Every row comes from one small tree of marks. Brackets hold a mark, then the marks that hang from it, in alphabetical order. Every link used is in the known rows. Which tree was each row made from?
Known rows
[nagov bimiv dekun]: [-2.445  0.265  0.696  2.908  0.396  0.472  0.725  1.616  1.400 -0.924
 -1.543 -1.949 -0.018 -0.783  2.374 -2.366 -4.095  1.336  0.283 -2.294
 -2.909]
[mupu [bimiv pifo]]: [ 1.204  0.403 -0.470  2.876 -1.645 -2.554 -0.678 -3.454  0.908  0.016
  1.945 -2.330 -1.442 -0.924 -1.664 -2.656 -1.365 -1.487  2.586 -0.541
  0.150]
[bimiv lanu [mupu [dekun nagov]] pifo]: [-1.392  0.901  1.162  3.434 -2.053 -4.779 -3.338 -2.372  2.527 -0.030
  6.031 -3.573  1.674 -1.153 -4.941 -0.145  1.161  0.744  2.830  4.825
 -2.629]
[dekun [mupu [bimiv lanu pifo]] nagov]: [ 0.490 -0.007 -0.404  1.349 -2.071 -3.508 -2.709 -2.641 -1.308  1.649
  4.178 -4.580  0.855 -2.504 -1.681 -2.956 -0.215  0.990  3.964 -0.718
 -3.063]
[lanu [bimiv fevu mupu pifo]]: [-0.261  0.615 -1.755  0.791 -0.845 -2.902 -1.519 -4.817 -2.075  0.879
  5.540 -3.285 -1.209 -0.537 -0.322 -2.164  2.130 -1.963  2.577  3.670
  0.535]
[dekun [mupu [bimiv fevu] radezap]]: [ 1.449  0.430 -2.931  0.236 -0.154  0.531 -0.836 -2.644 -0.786 -2.425
  1.547 -3.460 -1.835 -0.118  3.474 -2.053  0.523 -0.854  1.733 -1.382
 -1.153]
[bimiv fevu lanu pifo]: [ 1.728 -0.645 -0.147  2.261 -2.012 -2.214 -0.167 -5.782  0.118 -1.638
  2.495 -2.685 -1.126 -0.365 -3.127 -1.134  1.493 -1.812  1.144  2.752
  1.994]
[mupu radezap]: [-0.213 -0.986 -1.019  1.174  0.216  0.849  0.503  0.574  0.369 -3.008
  0.640  0.413 -0.420  0.770  1.387 -0.886 -0.281 -1.297 -1.249  0.128
  1.045]
[dekun nagov]: [ 0.242 -1.156  0.920 -0.220 -0.001 -0.973  0.091  1.973 -2.620  1.111
  1.847 -1.042  1.762 -1.002 -0.841 -0.721 -1.262  0.863  0.963  0.741
 -0.502]
[mupu [bimiv fevu lanu] radezap]: [ 2.548 -0.483 -0.823  2.053 -1.600 -0.120 -0.013 -3.985  0.186 -2.525
  2.097 -3.889 -1.866  0.073  1.036 -3.067  0.564 -2.193  3.003 -0.079
  1.034]
[nagov [bimiv mupu] dekun]: [-2.944  1.213  0.569  3.819  0.208 -0.653 -0.099  1.228  1.841 -0.329
  0.013 -2.743  0.344 -0.489  2.936 -1.791 -2.700  1.666  1.529 -1.143
 -4.478]
[nagov bimiv]: [ 0.264  0.664  0.970  3.184 -0.478 -1.040 -0.651  1.343  0.710  0.332
 -2.487 -0.618 -0.381  0.825  1.514 -2.310 -1.752 -0.034 -0.322 -1.522
 -1.472]
[bimiv fevu lanu [mupu dekun] pifo]: [ 0.341  1.264 -0.058  2.942 -1.688 -3.440 -2.245 -5.412  2.430 -1.865
  5.206 -4.378 -0.429 -0.135 -3.447  0.392  2.427 -0.665  2.564  5.787
 -0.912]
[lanu [bimiv [mupu [dekun nagov]]]]: [-2.338  1.299 -0.278 -1.012  0.047 -2.250 -3.194  0.072 -1.350  2.383
  5.623 -3.093  1.063 -1.128 -0.564 -1.449  1.048  0.767  3.124  3.198
 -2.416]
[nagov dekun]: [-2.825 -0.355 -0.299 -0.208  0.847  1.540  1.295  0.280  0.737 -1.349
  0.935 -1.351  0.357 -1.487  0.715 -0.043 -2.480  1.386  0.545 -0.721
 -1.352]
[nagov [bimiv fevu] dekun]: [-1.081  0.075  0.239  2.594  0.668  1.045  1.584  0.256 -0.114 -2.000
 -1.392 -3.117 -0.856 -0.363  3.046 -2.275 -3.721  0.701  0.558 -1.086
 -1.691]
[lanu [bimiv [mupu [dekun nagov] radezap]]]: [-2.492  0.681 -1.014 -0.385  0.189 -1.726 -2.904  0.429 -1.054  0.472
  6.017 -2.804  0.886 -0.605  0.405 -1.983  0.729 -0.112  2.306  3.258
 -1.820]
[pifo bimiv]: [ 2.274  1.185 -0.425  0.018 -1.213 -0.637 -0.335 -1.904  0.224  1.446
  1.554 -1.376  0.775 -0.726  1.800 -2.390 -0.845 -0.110 -0.944  0.163
  1.112]
[mupu dekun]: [-1.191  0.970  0.197 -0.499  0.767  0.155 -1.426  1.091  1.955 -1.587
  1.012 -0.849  0.418 -0.012 -1.458  0.860 -0.862  0.882 -0.148  1.933
 -1.084]
[lanu [bimiv fevu [mupu radezap] pifo]]: [-0.390 -0.011 -2.488  1.565 -0.662 -2.336 -1.205 -4.502 -1.822 -0.965
  5.977 -3.120 -1.570 -0.011  0.560 -2.852  1.795 -2.702  1.816  3.679
  1.287]
[dekun [nagov [bimiv lanu mupu pifo]]]: [ 0.172 -0.188  1.943  4.750 -2.039 -4.586 -1.870  0.061 -0.434  1.616
  2.459 -2.962  1.588 -0.711 -1.698 -2.892 -0.935  0.394  2.233  1.426
 -2.594]
[lanu [bimiv [mupu dekun] pifo]]: [-2.497  1.569 -1.165  0.940 -0.647 -3.461 -3.439 -2.760  0.729  0.798
  5.853 -2.760 -0.192 -0.881 -1.936 -1.789  1.063 -0.615  2.225  3.697
 -1.229]
[mupu [bimiv fevu lanu] dekun]: [ 1.549  1.545  0.425  0.391 -1.146 -0.843 -1.991 -3.510  1.696 -1.216
  2.502 -5.090 -1.060 -0.706 -1.784 -1.207  0.040  0.032  4.058  1.730
 -1.224]

Write each row's tree
[ 0.116  0.211  1.099  2.294  0.159 -1.886 -1.282  1.556 -0.304 -1.737
  1.828 -2.954  0.816 -0.279 -1.734 -1.584 -2.968  0.523  0.358  2.934
 -1.151]
[mupu [dekun [nagov [bimiv fevu pifo]]]]
[ 2.708  0.206 -0.208  2.824 -2.535 -2.625 -0.672 -6.357  0.506 -0.418
  2.691 -4.350 -1.964 -1.021 -2.316 -2.876  0.376 -1.918  3.807  0.758
  0.864]
[mupu [bimiv fevu lanu pifo]]
[-0.308  0.423 -1.335  3.504 -0.700 -1.529 -1.654 -1.681  3.271 -4.711
  3.578 -2.843 -1.412 -0.207 -1.670 -2.628 -2.571 -1.777  1.268  1.517
  0.141]
[mupu [bimiv pifo] dekun radezap]
[-1.066  1.635 -1.278 -1.384  0.290 -1.230 -2.392 -2.292 -1.453  0.727
  4.889 -3.721 -0.605 -0.241  0.652 -0.950  2.165 -0.396  2.863  3.909
 -1.017]
[lanu [bimiv fevu [mupu dekun]]]
[-3.370 -0.229 -2.233 -0.261  1.099  2.100  0.461  0.226  0.737 -3.086
  1.602 -1.933  0.273 -1.423  2.890 -0.504 -1.794  1.466 -0.181 -1.648
 -2.544]
[nagov [dekun [mupu radezap]]]
[ 3.342  1.917 -0.207  0.859 -2.363 -1.885 -1.090 -5.221  0.142  1.794
  3.916 -4.172  0.616 -0.479  1.723 -1.923  2.235 -0.266  1.486  2.515
  0.237]
[pifo [bimiv fevu lanu mupu]]
[ 1.060 -0.329 -1.086  4.255 -2.108 -2.849 -0.624 -5.837  1.147 -3.010
  4.941 -3.461 -1.174  0.504 -1.246 -1.074  2.946 -2.480  1.728  4.232
  0.785]
[bimiv fevu lanu [mupu radezap] pifo]
[ 0.854  2.218 -0.270  1.632 -2.052 -1.867 -2.565 -2.678  3.130 -0.238
  4.703 -3.410  1.342 -0.423  1.033 -2.033  1.039  0.183  0.394  2.719
 -0.905]
[pifo [bimiv lanu [mupu dekun radezap]]]
[-0.138  0.766 -0.854  1.579  0.007  0.128 -1.477  0.057  2.641 -3.701
  2.298 -2.748 -1.035  0.036  0.230 -1.887 -1.996 -0.823  1.545  0.558
 -0.868]
[mupu bimiv dekun radezap]
[-0.964 -0.364  1.120  2.728 -0.067 -0.940 -1.734  3.225  1.145 -3.289
  1.742 -2.288  1.476  0.232 -0.458 -2.288 -2.459  0.412 -0.233  1.769
 -1.702]
[mupu [dekun [nagov [bimiv lanu]]] radezap]
[ 1.653 -0.383 -0.585  0.996  0.287  0.082 -0.590  0.244 -1.002 -3.812
  4.032 -4.808 -0.519 -0.442  0.297 -2.424 -2.538 -0.827  2.604  2.370
 -0.116]
[mupu [bimiv fevu] [dekun nagov] radezap]
[ 3.138  1.269 -0.976  1.628 -2.222 -1.287 -0.791 -4.847  0.408 -0.041
  4.307 -3.983  0.339 -0.088  2.657 -2.490  2.070 -1.082  0.797  2.616
  0.837]
[pifo [bimiv fevu lanu [mupu radezap]]]
[ 0.277  1.103 -1.975  1.170 -1.084 -1.917 -2.043 -3.318  0.639 -0.037
  1.842 -2.899 -1.196 -1.148  0.289 -2.083 -0.055 -0.078  2.140 -1.616
 -2.184]
[dekun [mupu [bimiv pifo]]]
[ 0.364  1.727  0.432  0.651 -0.868 -1.384 -2.057 -3.243  1.466 -0.886
  3.738 -4.237  0.111  0.218 -1.053  1.217  3.107  0.516  3.020  4.462
 -2.028]
[bimiv fevu lanu [mupu dekun]]
[ 0.044 -0.395 -0.423  3.326 -0.664 -2.222 -1.613 -0.118  1.154 -3.775
  5.051 -3.714 -0.101 -1.046 -2.369 -3.289 -3.539 -1.114  2.004  2.144
 -0.292]
[mupu [bimiv pifo] [dekun nagov] radezap]
[-1.551  0.047 -0.627  3.842 -0.364 -3.136 -1.862  0.025  1.765 -3.108
  5.950 -2.209  0.829 -0.126 -2.210 -0.558 -0.698 -0.639  0.709  4.803
 -1.179]
[bimiv [mupu [dekun nagov] radezap] pifo]
[ 0.250  0.872 -1.350  1.034  0.824  0.258 -0.611 -0.829  0.717 -3.942
  3.505 -2.822 -0.701  1.290  1.660  0.936  1.265 -0.799  0.891  4.395
 -0.575]
[bimiv fevu [mupu dekun radezap]]
[-0.201  0.430 -0.524  3.926 -1.897 -2.283 -2.519 -3.228  4.258 -4.119
  3.992 -3.778 -0.977 -0.637 -2.995 -3.018 -1.299 -1.569  2.204  1.659
 -0.390]
[mupu [bimiv lanu pifo] dekun radezap]
[ 0.183  0.422 -2.137  2.521 -1.854 -1.912 -2.312 -4.071  1.667 -1.840
  2.796 -3.316 -1.213 -0.852  0.299 -2.986  0.677 -0.903  1.931 -1.408
 -1.739]
[dekun [mupu [bimiv lanu pifo] radezap]]
[ 1.225  0.410 -0.271  3.361 -2.284 -3.562 -1.080 -6.334  0.849 -0.702
  4.465 -3.714 -0.837 -0.114 -2.363 -0.340  3.191 -1.414  2.737  4.254
 -0.066]
[bimiv fevu lanu mupu pifo]
[-0.554 -1.067 -1.423 -0.388  0.348 -0.227 -1.023  1.831 -2.539 -1.182
  2.536 -1.835  1.413 -0.824  1.840 -1.240 -0.426  0.902  0.137 -0.369
 -2.000]
[dekun [mupu radezap] nagov]
[-0.140  0.328  0.210  1.196 -0.149 -1.734 -1.920  2.453 -2.316  1.520
  0.111 -2.541  1.392 -0.778  1.983 -2.455 -1.565  1.897  0.756 -1.594
 -4.016]
[dekun mupu [nagov bimiv]]
[ 1.561  1.009 -1.754  1.241 -1.889 -2.058 -2.054 -5.700  0.236 -0.257
  2.390 -4.477 -1.549 -1.222 -0.287 -2.147  1.365 -0.460  3.184 -0.620
 -1.731]
[dekun [mupu [bimiv fevu lanu pifo]]]
[-0.114  0.744 -0.196  1.998 -1.223 -0.557 -2.352 -1.511  3.602 -3.198
  2.835 -3.625 -0.619 -0.335 -1.086 -2.251 -0.737 -0.605  2.576  0.594
 -1.272]
[mupu [bimiv lanu] dekun radezap]
[ 1.061 -0.594 -0.789  4.346 -2.604 -2.389 -1.048 -4.416  2.405 -2.444
  3.111 -2.973 -1.548 -0.666 -1.566 -3.864 -0.465 -2.517  2.314 -0.303
  0.741]
[mupu [bimiv lanu pifo] radezap]
[ 1.298  0.444 -1.162  2.918 -0.818 -2.570  0.047 -4.377 -0.433 -1.323
  3.792 -2.612 -1.294  0.503 -0.634  0.090  1.590 -1.679  1.542  4.004
  0.609]
[bimiv fevu mupu pifo]
[ 3.719  1.046 -0.114 -0.028 -2.139 -0.752 -0.314 -4.747 -0.397  0.998
  2.405 -3.409  0.346 -0.869  1.253 -2.671  0.887 -0.554  0.376  1.437
  1.743]
[pifo [bimiv fevu lanu]]
[-3.091  0.421 -1.265  2.926  0.728  1.067 -0.206  1.514  1.455 -2.839
 -1.042 -2.554 -0.189 -0.591  4.496 -2.857 -3.488  1.432 -0.346 -3.128
 -4.073]
[nagov bimiv [dekun [mupu radezap]]]
[-1.036 -0.633  0.366  3.805  0.210 -1.398 -1.299  3.071  1.109 -4.074
  2.227 -1.831  0.939  0.215 -0.935 -2.574 -3.704 -0.334 -1.093  2.403
 -0.862]
[mupu [dekun [nagov [bimiv pifo]]] radezap]
[-2.549  0.177 -2.317  0.323  0.502  1.533  0.003 -0.878  1.020 -2.652
  2.002 -3.398 -0.553 -1.787  3.045 -1.728 -2.381  1.120  1.736 -2.621
 -3.086]
[nagov [dekun [mupu bimiv radezap]]]
